In the rows, 128 means zero.
Known rows, with every way that one mark hangs from another:
S{E{P{C}} F T{V}}: [163 107  86 114 178 148 128  34 109  81 126 132 138 124 125 142 123 138
  79 112 157 120 165 153 148 133 142 152 227  75 153]
T{S{F} V}: [145  42  96 120 137 148 134  70 135 130 110 129  98 147 114  96 133 162
 130 140 139 124 164 126 136 171 145 144 165  86 153]
G{X}: [122 143 110 144 124 149 131  99 135 138 129 121 135 134 130 157 129 122
 127 129 134 142 112 125 110 117 151 125 153 129 126]
F{S}: [131 122 164 157 129 110 117 140 131 130 122 119 116 121 127 100 120 138
 139 136 138 126 128 128 127 138 127 122 114 125 131]
F{S{E T{V}}}: [154  65  99 134 156 113 111  83  96 114 133 120  81 109 126 119 123 154
 122 130 156 116 153 155 145 140 146 127 179  92 161]
J{M{P{C E X} Z}}: [ 65 225 134 113 147 213 159  11 202  92 129  88 220 116 113 220 115  64
 114 133 161 139 183 140 110 135  72 137 139 137  50]
K{R}: [134 135 127 136 124 132 138 142  98 141 112 127 108 124 122 137 131 142
 140 138 122 130 123 130 116 136 123 128 126 150 142]
T{S}: [128  87 137 141 134 132 128 118 151 130 125 125 108 127 120 104 131 140
 136 141 131 121 146 125 129 146 129 130 139 108 148]
S{E{P} F}: [170 146  86 103 153 136 134  95 100  94 141 134 138 137 132 115 116 138
  97 122 148 119 140 162 149 142 141 139 194 107 154]
S{E{P{C X}} F T}: [160 174 111 119 180 169 129  18 132  83 131 123 164 131 119 146 116 116
  56 109 157 126 150 154 143 112 115 147 196  71 153]
Q{S{E F T{V}}}: [179  53  68  95 147 120 119  60  81 117 121 131  89 119 133 106 122 159
  73 127 147  99 154 167 156 135 160 135 182  77 169]
H{B{S{T}} D}: [172  50 162 175 143  55  62 169 172 139 158 127 102 144 146 110 139 128
 128 125 118 116  50 121 148 157 137 124 119  71 105]
T{S{E{P} F} V}: [165  63  71 120 161 145 136  56 128  96 125 129 108 138 116 104 124 159
 110 133 156 118 171 150 153 185 157 145 230  75 173]
Q{S{E{P} F T}}: [188 118 110 104 155 109 122  90 104  84 134 132 116 112 140  98 115 144
  52 122 151  94 140 176 161 120 152 130 197  84 161]
S{E}: [146 123  84 119 141 132 126 116  95 125 145 129 121 124 132 129 121 132
 122 126 137 122 137 150 131 133 133 130 157 120 153]
B{H S{E F}}: [189  62  94 119 131 112  93 105  81 131 137 152 122 159 133 125 128 142
 108 128 124 120 113 152 141 157 137 142 167 110 146]
M{P}: [126 129 129 112 136 132 141 104 153 110 126 119 149 117 125 141 128 115
 133 132 132 117 140 125 130 130 123 124 128 131  98]
P{C E X}: [101 183 142 163 136 183 129  64 177 148 114 104 185 126 111 202 123  96
 118 118 148 158 142 117 101 115  86 138 122 104 110]
U{S{E T}}: [165  83  92 116 153 111 110 146  81 124 140 126  92 114 128 119 125 131
 107 132 149 100 131 154 148 112 138 127 183 103 176]
H{B{S{E{P}}}}: [171  97 124 169 146  84  94 137 148 120 150 127 133 139 137 109 121 123
 125 130 144 123  83 140 153 183 127 125 175  97 122]
F{S{T{V}}}: [136  66 141 143 146 113 113  94 127 118 116 119  89 113 123 116 130 151
 128 131 147 123 146 132 142 138 142 125 150 100 138]
M{P{C E X} Z}: [ 81 197 148 125 145 195 154  12 207 113 125  89 200 125 112 219 118  72
 119 123 152 143 164 128 115 123  79 136 131 130  62]
U{S{E F T}}: [186  81  73  94 154 122 114 124  60 118 135 132  93 131 130  98 121 146
  96 132 152  97 138 163 153 113 139 137 188  93 182]
M{P{C E} Z}: [ 91 172 147 119 138 171 153  56 183 103 131  99 184 117 125 203 120  86
 137 126 151 132 168 134 115 122  92 137 137 145  65]
M{P Z}: [108 144 133  92 137 144 154  78 159  91 137 112 143 126 128 145 125 105
 129 134 133 112 149 140 141 136 121 126 135 152  79]
B{S}: [147  95 113 150 119 107 107 126 149 133 130 137 131 134 132 110 131 131
 123 136 130 133 112 119 132 149 124 129 137 130 111]
K{F{S} R}: [140 141 159 187 111 104 128 150  68 143 106 105  77 129 116 142 122 161
 156 156 133 139 108 133 111 151 127 118 117 161 143]
U{S{E{P{X}} F}}: [170 146  93 119 162 147 126  95 115 112 124 121 143 145 112 124 114 121
  82 126 159 115 124 148 154 147 133 136 204  86 170]
J{M{P{E X} Z}}: [ 77 208 111  91 138 202 160  22 186  93 140  90 190 119 116 205 118  78
 119 138 160 135 176 152 125 144  85 126 142 142  54]
H{B{S} D}: [161  66 160 189 131  57  68 185 179 153 151 124 121 155 141 110 135 125
 146 128 114 124  45 111 138 180 136 125 104  84  99]
E{P{C X}}: [110 195 171 161 157 161 132  68 192 103 112 115 188 128 110 166 122  94
  90 114 141 143 129 113 123 131 106 137 151 103 117]
B{S{E}}: [164  91  71 140 132 111 106 118 116 128 147 139 123 129 134 114 124 134
 120 133 139 127 120 141 135 154 129 130 163 122 138]
S{E{P{X}} F T{V}}: [166 115  64  96 176 163 132   4 119  89 128 126 125 137 115 146 125 138
  68 113 160 127 154 158 162 145 144 141 223  63 158]
F{S{E T}}: [160 105 121 134 153 109 111 115  91 111 145 122  92 106 134 102 118 145
 117 131 152 112 142 161 142 117 133 123 154 105 161]

Rows:
[182  75 143 164 155  64  71 165 148 107 159 141 136 148 138 166 136 119
 109 113 117 119  70 142 148 180 159 131 194  91 131] : B{H{D} S{E{P}}}
[182  76  87 104 159 116 122  59 106  88 121 132 104 115 132 110 121 152
  58 122 155  99 150 170 166 145 167 134 218  73 165] : Q{S{E{P} F T{V}}}
[157  87 119 142 170 110 115  84 119  86 134 119  97 106 126 124 122 146
 107 124 163 118 149 157 156 150 153 125 212  85 156] : F{S{E{P} T{V}}}
[171 105  93 120 159 139 133  85 124  96 139 130 117 137 123  89 118 150
 103 134 151 113 159 158 148 160 142 140 205  86 172] : T{S{E{P} F}}
[148 115 120 145 177 135 118  35 143  92 127 110 116 115 113 140 121 133
  92 122 167 127 148 151 155 153 142 124 205  71 156] : F{S{E{P{X}} T{V}}}
[ 92 170 119  78 139 158 156  76 153  71 143 110 163 116 129 144 120  96
 123 145 141 109 167 152 135 147 113 127 145 161  64] : J{M{P Z}}
[172  66  46  84 157 143 125  52  70 109 133 137  94 133 129 125 127 158
 101 124 149 116 161 162 152 133 150 143 195  84 160] : S{E F T{V}}
[178 132 111 116 143 116 128 107 109 101 127 130 132 124 135  97 111 140
  71 126 147 104 133 165 152 146 151 132 182 100 159] : Q{S{E{P} F}}
[168 149 109 115 174 144 127  65 108  78 138 132 147 122 132 132 117 128
  73 113 154 115 155 160 144 110 128 148 203  88 152] : S{E{P{C}} F T}
[188   9 119 155 148  72  68 118 157 139 141 131  93 164 140 103 141 151
 124 125 126 117  68 122 158 182 154 138 145  49 107] : H{B{S{F T{V}}} D}
[158 138 117 176 123 107 126 138  34 140 122 108  70 124 118 143 114 163
 152 155 140 133 118 156 115 154 132 121 144 154 170] : K{F{S{E}} R}
[178 108  67  85 152 138 124  79  68 109 146 137 104 130 138 108 122 149
  93 125 145 111 152 170 148 109 135 139 174  97 162] : S{E F T}
[157 121 117 139 167 151 132  72 139  94 130 127 147 130 120 105 115 136
  97 128 153 117 167 145 132 153 127 151 201  83 165] : T{S{E{P{C}} F}}
[179 138  70 132 152 142 115  50 143 104 137 135 156 151 122 116 118 128
  76 125 153 134 120 144 150 167 125 140 196  93 135] : B{S{E{P{X}} F}}
[161  65 146 158 135  84  86 128 151 137 138 129 106 136 138 100 134 131
 126 134 132 121  84 126 147 145 118 123 125  95 108] : H{B{S{T}}}
[122 109 113 167 176 171 132  17 187 105 114 112 153 124  97 159 123 118
 100 123 158 136 167 123 130 176 127 144 213  64 161] : T{S{E{P{C X}}} V}
[193  39 151 134 144  74  66 139 132 122 143 150 108 161 142 135 145 140
  98 117 107 113  76 137 149 143 152 140 147  79 119] : B{H{D} S{F T}}
[183  65 142 166 133  71  72 165 158 152 148 130 121 171 144  92 131 138
 135 128 118 121  51 118 143 182 137 136 109  76 104] : H{B{S{F}} D}
[172  42 167 154 143  64  62 158 152 125 147 144 111 143 139 158 149 127
 109 117 105 117  69 127 144 142 150 130 145  87 117] : B{H{D} S{T}}
[151 187 137 188 143 129 134  92  84 117 115  95 101 130 106 166 112 143
 121 146 153 143 108 152 125 165 126 118 174 135 166] : K{F{S{E{P{X}}}} R}
[158 163 108 127 163 149 132  83 113  92 133 130 165 132 128 132 113 125
  91 117 149 124 148 148 135 135 127 150 191 103 145] : S{E{P{C}} F}
[143 169 140 161 160 134 121  83 148 104 133 109 140 122 116 128 110 121
 103 125 159 131 129 147 140 153 125 122 170  98 150] : F{S{E{P{X}}}}
[200  51 105 136 143  81  71 146 103 135 155 149 120 167 140 138 133 139
 112 119 111 115  81 148 142 170 156 144 164  85 141] : B{H{D} S{E F}}
[108 156 136 141 137 161 140  86 176 122 120 105 191 109 121 198 125  96
 138 125 149 137 159 118 104 114  93 135 128 123  85] : M{P{C E}}
[179  62 118 177 145  62  66 174 144 150 169 126 113 150 144 113 128 128
 141 128 124 119  52 133 141 184 140 126 134  78 121] : H{B{S{E}} D}
[189  73  87 141 134 102  93 117 100 147 146 134 117 159 140  79 117 144
 129 135 140 119  95 144 147 172 124 137 143  93 129] : H{B{S{E F}}}
[194   6  68 107 148 111  90  62  76 119 128 153  95 151 129 139 139 155
  96 124 133 117 129 156 155 157 152 145 205  84 149] : B{H S{E F T{V}}}
[140  42  70 134 148 140 127  76 123 130 130 126  91 124 115 117 129 151
 137 138 145 121 167 140 135 174 147 136 191  89 170] : T{S{E} V}
[168  67 113 140 133  98  90 128 102 133 140 146 122 142 131 148 132 128
 119 128 121 123 106 143 136 156 134 132 166 121 140] : B{H S{E}}
[102 156 123  96 128 159 153  71 168 106 140 101 157 122 129 184 124 100
 141 132 150 129 159 146 130 131 106 127 144 149  70] : M{P{E} Z}
[154  93  84 112 169 128 125  71 119  83 138 128 110 114 126 150 130 137
  95 117 154 120 151 158 157 143 155 131 226  88 155] : S{E{P} T{V}}
[145 103 139 162 180 121 115  69 134  82 124 115 126 100 121 140 118 133
 102 120 165 121 158 146 141 142 140 136 208  83 150] : F{S{E{P{C}} T{V}}}
[203  82 105 135 158  94  90 100 122 101 152 135 116 147 143  85 122 142
  93 127 152 111  95 158 168 160 130 134 192  73 135] : H{B{S{E{P} F T}}}
[104 169 149 139 152 167 143  41 192 114 110 107 195 121 107 174 124  88
 111 123 137 130 143 105 113 122  95 134 114 111  92] : M{P{C X}}
[182  62 128 137 135  95  89 113 129 135 136 135 105 153 140  78 130 145
 113 134 135 118  91 134 152 146 120 133 128  85 114] : H{B{S{F T}}}
